Known rows, with every step that occurs
tamure-zegur-kazo-rulavo-nute-fudo: [  8.5 -28.4  16.1  39.0  27.1 -10.8 -15.5  14.3 -17.5 -37.0  -4.5  26.8
  37.6  32.6 -11.2  19.7   1.3 -39.2   7.2  29.1  12.6  37.9   9.2   1.5
 -41.9 -29.7  -0.2  35.8  21.9  -8.7   5.3 -48.7  -0.3]
tamure-zegur-meli: [ 29.1  58.3 -19.4  37.3  25.8  25.3   0.5 -17.9  22.3  -9.5   7.9  21.7
  -7.1  11.9  21.9  22.9  -0.5  44.5  -2.0 -28.8  -1.8  26.8  32.2 -11.9
  48.1  -6.5  -9.6 -14.5 -22.1  35.5  10.8  54.9   0.2]
tamure-zegur-kazo-rulavo-nute-dulem: [ 25.4  -4.5   1.2  40.5  22.7 -14.9 -13.2 -14.9  25.7   2.3 -10.7  39.0
  67.0  14.9 -10.1 -36.6   4.9   0.7 -12.7  39.1  -2.9   5.0  25.8  13.9
   2.3  -2.1  62.9   3.6  29.6 -38.6  23.8 -12.1   5.0]
fudo-nute-bizet: [-19.3 -34.3 -22.9  11.4 -28.2  18.7  16.1 -37.5  -0.1 -12.9 -26.2 -10.7
 -28.2 -12.7 -57.9 -14.7   8.0 -36.7  -5.0  19.2  13.4 -18.4  27.5 -55.5
 -27.0 -10.6 -45.0 -43.7   2.6 -48.2  14.8  -6.8 -38.4]
kazo-zegur-meli-fudo-nute-bizet: [-13.5   1.2   7.4  19.3 -25.9   4.0   2.9   2.8  -0.9  -5.1 -10.3 -20.7
 -44.9  -6.4  23.5  24.4  -0.6 -45.4  21.2  40.6   5.6 -19.9  14.1 -36.9
 -45.8   7.7 -62.3 -18.7   0.3 -35.1  22.6   7.7 -31.5]
fudo-nute: [-30.2   3.6 -36.1  -8.6 -14.4  20.9  13.0 -43.1 -24.6  13.3   6.4 -24.2
 -32.5 -26.1 -61.6   2.2   4.1   3.8 -21.3 -37.4  20.1  -6.7 -10.6 -28.5
 -18.4 -14.7 -21.7 -20.0   5.5 -29.6 -17.1  12.6  -2.0]
zegur-kazo-rulavo-nute: [ -4.6 -32.2  -9.6   7.7  20.7 -49.5 -14.5  15.6  -6.0   5.6 -16.6  11.4
  25.4  14.8 -22.9  -1.5  -5.8 -31.0 -13.6 -24.8  -1.1  40.2 -21.2  -0.9
  -2.7 -17.8  31.9  -4.3  57.1   7.6  11.2 -21.8  17.1]
pebi-nute-fudo: [ 23.9  -0.9 -13.9   1.3  30.7  14.8  12.7 -28.5  -6.5 -24.4  38.8  13.5
  14.7 -14.0 -38.9  24.4  17.7 -19.4  21.4  39.1  17.5  12.0  28.0   8.5
 -11.3 -12.6 -11.7  24.5 -16.6 -26.8 -13.8 -22.8   6.3]
tamure-zegur-meli-fudo-nute-rulavo-kazo: [-33.8   5.1   8.7  15.5 -47.3 -59.6   9.0   8.0 -22.2  -5.1 -19.8   4.8
 -25.7  -6.2  22.4 -13.7 -32.4  40.9   4.6  10.2 -13.2 -10.9 -26.8 -10.6
  -3.0  34.9 -43.1 -28.4  13.5  -3.9  -5.9  29.2 -19.1]
meli-zegur: [ 21.6  32.9  43.8   5.0 -12.6  56.6  21.4 -14.5   5.1  27.1  29.8   3.0
   5.3   2.2   5.3  13.4   7.9  38.9  13.4 -50.0  -1.8  -6.4  -6.0  13.9
  47.7   5.9  35.5  -3.1 -39.9  35.5  -2.5   5.3  25.9]
bizet-nute-rulavo-kazo: [-26.1 -44.3  -1.6 -11.8 -40.4 -50.5   7.2 -11.0   9.1  -5.6 -18.9 -13.1
 -22.8 -11.0 -51.4 -45.7 -32.3  51.9 -19.1   6.4 -15.4  -5.7 -18.5  -6.2
  54.0  31.4  -4.9  -5.9  -4.8  -2.8 -17.5  10.9  -9.8]
rulavo-nute-bizet: [ 19.9 -29.0  -7.4  21.8  -2.4  -5.2  10.9 -27.8  10.3  -6.0 -15.3  19.7
   0.7  10.4 -37.1  -1.3  12.0 -50.1  18.7  21.9  -0.1  20.0  29.0 -43.3
   1.2   5.7   1.1 -36.6  13.2 -47.3  41.0 -12.7 -21.0]
mutado-nute: [ 23.8  22.2 -85.4 -10.3  17.3  33.0  37.8 -24.4   1.6  -1.2  29.6  -9.5
  10.0 -35.5 -43.5  15.9  15.0   8.3 -21.3 -26.7  33.9  29.0   8.4 -11.4
  35.7  -5.2  15.8 -44.1  19.1  -0.1  13.9  27.5  20.9]
kazo-rulavo-nute-fudo-meli-zegur-tamure: [ 14.2   5.4  26.0 -47.7  41.6  23.7 -16.0  -1.7  -0.6  -7.4  31.7  48.3
  39.2  27.8  38.9  11.4  24.4   6.3  14.4   1.8  23.5   3.6 -12.6  26.2
 -23.1 -11.5  17.1  16.1 -29.8  -1.2 -18.7 -42.4 -35.4]
nute-rulavo-kazo-zegur-tamure: [ 14.0 -21.6  14.8 -82.0   1.3 -41.3   6.1  38.8  46.7   1.2 -11.1  -1.7
  -1.7   7.7 -14.3 -40.8  -6.9  22.8 -35.3 -24.4  -9.2 -26.0 -38.4   8.2
  20.8  31.7  22.9 -21.8 -26.8 -17.2 -21.5  -2.9 -13.7]
pebi-nute: [ 19.1  24.1 -20.1  -6.6  20.1 -10.5  18.7 -35.9  19.2  14.7  54.4   4.4
  15.3 -23.9 -37.5  20.2   4.3  14.4   1.6   0.0  12.9  25.7  18.0   2.7
  43.4   5.0  18.8 -15.1 -12.7 -14.6 -12.7  20.5  13.7]
zegur-meli: [ 14.5  28.3 -55.1   1.4  30.8  14.3  -3.6 -20.8   7.4   2.0  -9.8  11.2
 -25.5  -6.5   3.6  -0.1  11.7  18.5   3.6 -40.7 -11.4  12.5  10.0  -5.6
  43.9 -10.1 -11.4 -20.7   5.2  30.9  12.3  48.7  11.7]
tamure-zegur-kazo-rulavo: [-10.3 -21.4   8.2  26.8  13.4 -11.9  -9.5  48.8  19.6 -27.2 -32.3  -4.9
  36.8  26.1 -27.6 -17.8 -22.6   0.0 -53.4 -47.7   2.8  19.7   0.2  18.2
   1.8 -39.2   6.3   9.6  25.5  73.5  -9.7  -4.2  -3.8]
meli-fudo-nute: [-39.7  31.8 -33.3  -1.7 -18.7  24.8  23.3  -7.5 -41.8  17.1  21.2 -32.2
 -27.3 -25.4 -24.5  48.2   2.7 -10.9  -8.2 -38.6  20.1  -5.1 -22.3  -8.7
 -53.6   2.5 -40.5   1.4  31.2 -12.3  -7.3  13.9   5.7]
dulem-nute-rulavo-kazo-zegur-tamure: [ 16.9 -24.4  12.5 -85.8   2.9 -46.3  19.3  39.7  42.5  -7.5 -14.3  -1.0
  14.1   3.8  -7.9 -21.6 -15.0  14.2 -26.4 -14.5  -9.9 -20.4 -17.9  14.7
  31.9  50.3  36.6 -22.5 -22.5 -35.8 -17.7  -2.1  13.4]
rulavo-kazo-zegur-meli: [ 11.1   7.1   8.9 -21.8   1.1 -36.5 -16.5  30.8  20.3  17.2 -17.3  -6.7
 -33.5   1.8  30.1 -10.5  -4.0  18.6 -12.8 -13.0 -18.6   3.1  -2.2 -19.2
  43.3   1.3  -9.5 -24.3 -25.2  42.6  18.8  41.0  10.8]
bizet-nute-fudo-meli-zegur-tamure: [  9.3  14.1   0.4 -58.0  23.9  72.1  -3.0 -16.4   9.4  -8.4  38.1  25.2
  14.0  13.3  16.9  21.2  24.6  39.3   6.1  10.0  20.5 -13.9  12.3   6.5
  -0.4  -6.5   5.6  37.7 -52.1  -4.9 -41.4 -27.7 -34.0]
rulavo-nute: [ 14.0  11.9 -17.5  -0.5  19.3 -10.6   8.1 -33.4  -8.2  26.9  23.1  12.2
   4.8   0.3 -32.9  22.5  11.9 -10.9   7.1 -33.8  -1.2  47.1  -8.7 -17.2
  21.7   4.3  32.8 -18.9  16.3 -28.5  13.5   0.3  25.9]
dulem-nute: [  9.5  11.4 -37.2 -20.2  16.7  20.9  38.3  -8.7   2.1  -5.5  -8.7 -21.7
  22.4 -13.1 -39.9  29.1  -4.3 -12.5  -2.9 -50.0  -0.4  19.4  37.9  12.1
  44.3  24.7  43.6 -18.8  -4.4  -7.5   3.0  15.0  60.8]
zegur-meli-fudo-nute: [-34.5  46.4 -49.1   8.1  -4.0  17.8   9.6 -15.1 -44.1  12.2  14.8 -14.9
 -42.5 -24.2  19.0  53.0   5.8  -1.6  11.3 -21.1  11.0  -1.4 -16.4 -13.8
 -40.5   2.7 -53.7  -9.3  38.5  -9.2   0.9  31.5   5.9]
bizet-nute: [-11.5  -1.9 -32.8   3.9   2.4  31.8   9.5 -41.0  19.0  -1.0  23.1 -27.8
 -22.8 -10.1 -68.2  26.7  -7.6  43.1 -19.7  -5.9  14.7  22.9  28.8  -8.6
  50.8   0.2   5.0  33.7 -15.3  -3.4 -19.6  15.4   2.6]

Rows
[ 20.2  -6.8  -7.5  28.7  35.8 -19.5 -15.3 -45.7  17.6  13.2   5.6  33.9
  56.4   3.6 -28.6 -40.6  12.2  -4.4   1.7  30.4  -2.1   7.5  16.2  33.3
   6.3   2.8  67.4  -6.1  20.0 -50.2  34.9  -7.8  -1.6]
kazo-rulavo-nute-dulem
[  8.8   1.3   1.4 -13.6 -26.4  50.3  16.4  34.1  -2.1  19.9 -22.9  -2.3
  -2.3  -7.0  -2.9 -11.2   8.3  14.3 -14.0 -46.8 -21.4 -24.8 -17.0 -20.4
  28.7 -17.3  27.3   7.4  22.4  43.8 -23.6  -3.7  54.6]
meli-zegur-kazo
[ 10.5  -0.2  23.8 -12.1 -11.7 -61.8 -22.6  18.7  28.2   8.4 -21.1 -11.8
 -39.0   1.2  45.5 -31.7 -18.1  30.4   2.5   0.0 -29.8 -10.5 -25.0   3.4
  51.8  23.2  -6.6 -22.5 -28.0  20.3   4.2  41.1   9.9]
nute-rulavo-kazo-zegur-meli
[ -0.3  49.9  50.3 -13.1  -8.0  62.0  -5.9 -16.3  -6.6  36.4  37.7  -6.9
  -2.7   2.8  38.8   2.7  12.7  33.6   7.3 -40.3   0.2  -5.3  -6.2  17.4
  15.9  -8.4  17.3   5.2 -72.1  55.0 -24.3   7.8  -6.7]
fudo-meli-zegur
[-22.7   4.1 -17.5 -17.0  18.5  44.9 -29.6 -28.8 -12.1 -15.5  23.7 -29.3
 -23.1  -3.5 -16.1  13.2   9.9   0.6  -9.1  25.0  12.7  10.6  25.5   7.7
 -38.2 -37.1 -35.0  55.2 -55.2  17.0 -37.6 -15.3 -39.2]
bizet-nute-fudo-meli
[ 13.9   0.4 -41.4  12.6   9.2  45.2   2.2 -64.2  35.3   5.7  11.8  -0.5
  15.9 -18.5 -63.3 -27.4   7.5  43.8 -15.9  47.7   3.3 -21.8  50.9   8.9
  39.6   9.5  45.2  30.1 -12.1 -52.3   4.8  12.7   1.5]
bizet-nute-dulem
[ 11.5  -0.5  20.2  15.1  18.6  -4.2 -31.3 -16.6   7.5  28.8  -0.5  32.5
  51.9   3.2  33.0 -48.7  13.0   5.0   5.4  44.1 -11.9 -11.9   8.2  23.3
  -9.4 -11.6  64.9  10.2  15.6 -25.2  12.8 -22.7   0.4]
fudo-meli-zegur-kazo-rulavo-nute-dulem
[-23.3 -14.5 -15.9  16.4 -30.7  23.8  22.0  -8.6 -14.8 -14.2 -13.6 -18.0
 -26.2 -14.3 -27.7  12.7   6.8 -50.9   6.7  18.8  14.0 -17.3  17.9 -39.0
 -55.7   0.6 -56.2 -24.1  23.7 -37.6  20.3  -6.2 -32.6]
meli-fudo-nute-bizet
[  7.2 -26.3  64.4 -33.5 -34.8 -67.3   5.1  39.3  29.7  10.0 -12.9 -46.6
 -15.7   1.7   1.5 -31.0 -34.9  11.3 -15.4 -12.1 -25.2 -10.9 -22.4  16.7
  42.4  54.2  32.7 -19.3 -45.6  -6.0  -7.6   6.3  31.8]
dulem-nute-rulavo-kazo-zegur
[ 11.7 -46.2  21.6  47.2  -3.5 -30.3  -8.0  13.0  24.0 -27.8 -31.5  25.1
  29.3  33.7 -13.9  -5.5  -7.1 -47.0   0.8  36.0   6.2  29.4  30.5 -35.5
 -11.5 -13.5  -3.1 -22.3  26.8 -14.7  35.7 -25.7 -36.1]
tamure-zegur-kazo-rulavo-nute-bizet
[-17.7 -45.1 -21.0  -1.8  13.7 -18.9 -14.6  48.7   9.9 -15.9 -46.8 -11.6
  23.1  10.8 -40.8 -35.2 -10.5 -19.1 -50.8 -61.2  -2.7   4.8 -19.2  23.8
   1.6 -47.0   7.6   5.3  46.3  67.3  -6.4  -7.2   8.3]
zegur-kazo-rulavo
[  9.2 -53.2  35.1  35.2 -11.5 -18.2  -6.7   9.2  11.0 -11.3 -32.8  29.7
  23.7  29.7   5.5 -11.5   2.7 -46.4  24.1  36.5  -0.5  11.9  14.7 -30.8
  -4.2  -9.0  10.0 -23.2  29.9 -16.1  34.0 -35.1 -18.7]
meli-zegur-kazo-rulavo-nute-bizet
[ -1.0   0.9   7.3 -21.8 -16.0  58.5 -10.0  34.7 -19.1   9.8 -15.0  -8.7
  -5.9  -3.3  34.8 -14.8  14.4  -3.1  -8.7 -11.0 -17.8 -29.5 -10.3 -13.6
 -21.0 -42.0  -4.6  32.8  -7.4  50.0 -37.9 -25.1  25.9]
nute-fudo-meli-zegur-kazo
[ 12.3  64.4   1.4   1.8  15.4   7.2  -0.8  42.1   2.8  14.1  21.6 -25.4
 -28.7   1.6  62.1  53.5   0.0  -6.3  15.1 -34.0 -13.0   5.1 -15.2  26.0
   2.5  17.7 -14.8  16.9  -0.5  47.4  15.1  39.7  26.5]
kazo-zegur-meli-fudo
[  7.7 -33.6  30.9  23.4  20.0   0.0 -11.2  14.3 -29.3 -20.8  -3.1  32.6
  31.5  23.4   5.7  14.3  12.0 -38.0  28.4  29.5   2.4  18.8  -7.6  10.8
 -29.4 -26.3   9.9  39.6  21.9  -5.8   4.7 -61.0  15.1]
meli-zegur-kazo-rulavo-nute-fudo
[ 17.1  32.7  -0.4 -69.4  22.7  58.1   3.3  -2.9  15.8  13.1  31.8  27.3
  19.4   7.4  21.8   1.7  29.1  36.2 -10.5 -45.3   9.1 -18.6  -9.7  11.0
  13.0  -2.1  23.1  -5.7 -42.2  20.1 -34.2  -5.2 -21.4]
fudo-meli-zegur-tamure
[ 22.6 -12.2  -7.8   9.0  25.0  11.7   4.5 -26.0 -26.0 -15.4  17.7  23.3
   5.6   7.2 -34.3  24.3  25.6 -42.2  25.4  12.9   5.4  27.5   6.2  -7.5
 -27.4 -13.5   0.0  19.7   4.6 -40.2   6.0 -35.2  16.3]
rulavo-nute-fudo
[ 11.8  34.5  62.2  -1.2   2.3  49.9 -16.2 -25.2 -26.0  22.7  47.9  16.0
   4.3  13.6  53.7  19.7  21.0   4.0  41.2  11.5   3.4   5.2  -4.5  11.5
 -16.4 -12.7  10.3  27.9 -61.1  17.6 -14.5 -26.7  -6.2]
rulavo-nute-fudo-meli-zegur
[ -6.0 -26.9   6.7 -22.0 -28.8 -82.4  14.7  -6.4   6.9   1.6   1.1   6.8
  -2.9 -21.9 -32.0 -46.6 -25.2  34.3  -3.5  10.8 -17.1  -5.5 -22.6   3.4
  46.2  39.4   3.9 -37.0   0.5 -12.2 -10.9   9.2   0.6]
pebi-nute-rulavo-kazo
[  0.2  28.1  50.2   0.1  -4.1  72.3 -16.1 -26.9 -15.0  11.2  50.6  -5.0
  -8.3   5.5  36.8  26.4  11.6  32.3  26.5  21.8  11.1  -6.1  13.9  16.3
   0.5 -14.1  -3.5  52.1 -80.7  28.3 -30.3 -21.6 -15.3]
bizet-nute-fudo-meli-zegur
[-10.3 -25.7   5.7   0.8  11.6  11.9 -20.3  41.9 -11.1 -22.1 -14.8  -4.4
  31.6   6.5  35.4 -14.8   1.9 -11.2 -13.7   5.6  14.7   0.1 -14.7  25.9
 -25.4 -52.0  -3.8  17.5  16.4  67.8 -10.4 -30.9  -8.4]
mutado-nute-fudo-meli-zegur-kazo-rulavo
[-10.0  29.0 -37.7  12.4  -6.0  41.5  15.1 -35.4 -16.5  19.6  11.5   0.3
  10.9 -32.4 -23.3 -13.9  14.0   1.9  -5.3  24.1   8.2 -41.1  14.3  10.2
 -40.3   9.1  12.0  -0.3  28.2 -59.9  10.2  10.5   6.8]
meli-fudo-nute-dulem
[  1.1  36.1  21.3  -1.6  -9.4 -41.4  -0.9  52.4  -1.9  12.2   1.6 -21.4
 -32.6   5.1  72.0  20.6 -15.5   9.6  20.0 -13.6 -28.5  -8.2 -40.6  33.4
   9.3  39.1 -21.0   4.1   4.5  36.8  12.5  36.0  17.6]
nute-rulavo-kazo-zegur-meli-fudo
[  3.8 -15.4   7.5  31.7  19.8 -42.8 -11.6  16.1   2.8   0.3  -3.8  21.6
  38.8  29.0  -7.0  11.6 -15.8 -13.4 -12.9 -18.2   6.2  55.7  -9.5  -5.1
   1.1 -14.9  31.3   2.1  39.3   9.7   8.6 -16.8   8.5]
tamure-zegur-kazo-rulavo-nute
[-28.9  18.3  -3.8  19.5 -33.6 -25.1  14.6 -30.6 -26.5   5.1   9.2 -31.4
 -40.9 -22.7  -5.6  -4.0 -18.9  17.4  19.3 -25.9  -2.9 -25.5 -57.8  42.8
 -23.4  40.6 -17.0  -7.9  14.0 -57.5 -32.1  10.2   4.1]
meli-fudo-nute-rulavo
[  2.8  57.4 -29.4  40.5   3.3  38.2  11.3 -39.0  -1.0  10.4  13.3  20.7
   9.1 -20.2  17.2   6.2   9.9  26.3   9.1  43.8   9.9 -33.1  32.2   3.3
 -25.5  14.2  -3.8   2.8  13.4 -56.4  17.1  29.0  -4.5]
tamure-zegur-meli-fudo-nute-dulem
[  4.5 -62.7  -2.0  28.4  -1.4 -37.8  -7.4  10.2  12.6 -19.7 -45.2  21.8
  18.1  19.4 -25.7 -21.4   0.5 -60.5   3.6  31.3  -3.4  18.3  12.2 -32.3
 -16.6 -18.1  -3.1 -26.1  45.2 -20.6  36.1 -33.7 -22.0]
zegur-kazo-rulavo-nute-bizet
[-41.1 -26.8  -4.4 -14.7 -52.4 -59.1  19.0  11.1 -29.9   8.0 -20.0 -13.7
 -27.6 -20.3 -20.2 -34.5 -26.9  15.4  -8.5  -9.6 -11.1 -25.0 -46.3  -6.0
 -15.3  32.7 -32.5 -27.8  25.4  -9.4  -6.8   4.2  -8.9]
meli-fudo-nute-rulavo-kazo
[ 18.2 -10.5 -24.4  -6.8  26.1  40.3  30.7 -12.0 -18.2 -41.6  -7.7  -5.5
  22.4  -3.2 -40.5  31.5  10.3 -44.0  20.2   2.3   2.9  10.6  42.7  14.1
  -8.0   1.8   8.2  18.6  -6.4 -22.6   1.9 -26.4  44.6]
dulem-nute-fudo
[-20.7 -17.7  -5.7 -14.0  29.3  -5.5 -48.0  11.7 -29.9 -11.3  -3.7  -3.0
   8.3  13.1  15.8 -11.4   9.0 -51.2  -3.8  16.3   1.4  17.6  -9.0   6.5
 -70.0 -54.5 -16.9  34.6  -1.4  23.7 -20.9 -38.4 -26.2]
zegur-kazo-rulavo-nute-fudo-meli
[-12.1  16.8 -11.1  47.5 -24.9  22.2  13.5 -13.9  -4.6 -25.8  -8.5   5.7
 -24.7  -2.0  11.5  32.9  -1.8 -28.0  20.0  40.1  17.8  -1.4  35.8 -44.4
 -39.7   4.6 -68.8 -23.1  10.3 -30.7  27.7  14.7 -43.8]
tamure-zegur-meli-fudo-nute-bizet
[  1.5  35.5  17.1  -6.4  -8.1 -47.4  11.1  52.5  -3.7   6.1  -3.0 -25.0
 -19.3  -1.5  81.0  40.8 -23.8  -2.8  27.6  -6.4 -28.1  -2.8 -19.0  33.6
  21.2  58.5  -2.1   2.2   6.5  18.5  16.0  38.3  40.8]
dulem-nute-rulavo-kazo-zegur-meli-fudo
[-16.8 -28.5  33.3   2.5  11.0   8.9 -31.0  46.6  -9.9 -18.7 -27.6  -1.3
  25.6  20.4  24.0 -24.8  -0.1 -14.4 -17.6 -14.1  -0.1 -11.1 -20.9  32.5
 -31.9 -52.7  -2.5  36.9   3.1  78.2 -22.0 -35.8 -10.9]
nute-fudo-meli-zegur-kazo-rulavo
[-11.5  16.1  -8.3   1.4 -16.7  -3.2  -1.1  -2.9  -5.5  24.7  -5.4   1.6
  -3.1 -26.9  25.9 -23.0   6.9  10.2  -2.2  56.7  -4.7 -45.1   9.2  -6.7
 -28.2  16.9  -7.2  -3.8  12.5 -43.7  22.5  20.3   4.2]
rulavo-kazo-zegur-meli-fudo-nute-dulem
[-21.7 -18.5  26.9  -2.6   2.8   2.6 -28.7  45.7   0.7   1.7 -24.3  -8.3
  20.6  15.8  25.2 -28.2  -9.6   0.9 -25.4 -40.2  -7.5  -5.2 -23.5  28.7
  -4.8 -44.1   9.4  17.7   4.1  90.1 -18.9 -16.2  -7.0]
fudo-meli-zegur-kazo-rulavo
[-24.0 -20.6  10.7   7.5 -40.7 -21.7   4.7  24.2  -4.9 -10.1 -28.9 -16.2
 -43.6  -5.4  20.0   7.5  -7.0 -44.2  12.1  51.0   1.8 -23.3  12.6 -58.6
 -45.5   8.9 -72.3 -29.0  10.7 -20.9  34.5   5.7 -35.8]
rulavo-kazo-zegur-meli-fudo-nute-bizet
[  1.7  -4.1  16.6  -7.2 -18.1 -56.8 -27.4   4.2  32.6   6.8 -11.0 -19.1
 -52.8  -0.1  37.5 -17.9 -24.3  52.0   2.3  25.6 -20.6  -0.3  -9.8  -4.0
  62.4  29.7 -11.4   1.0 -34.3   4.6  -3.1  35.2   1.3]
bizet-nute-rulavo-kazo-zegur-meli
[ -7.2  30.4  18.0   4.1 -16.9 -38.2 -10.4  38.5   6.1   5.9   8.7 -29.5
 -44.5   2.7  67.1  40.5 -24.2  29.0  21.6  14.4 -21.9  -2.0 -22.6  23.5
  22.4  47.5 -24.5  27.8  -3.2  22.4   2.3  36.5   8.9]
bizet-nute-rulavo-kazo-zegur-meli-fudo
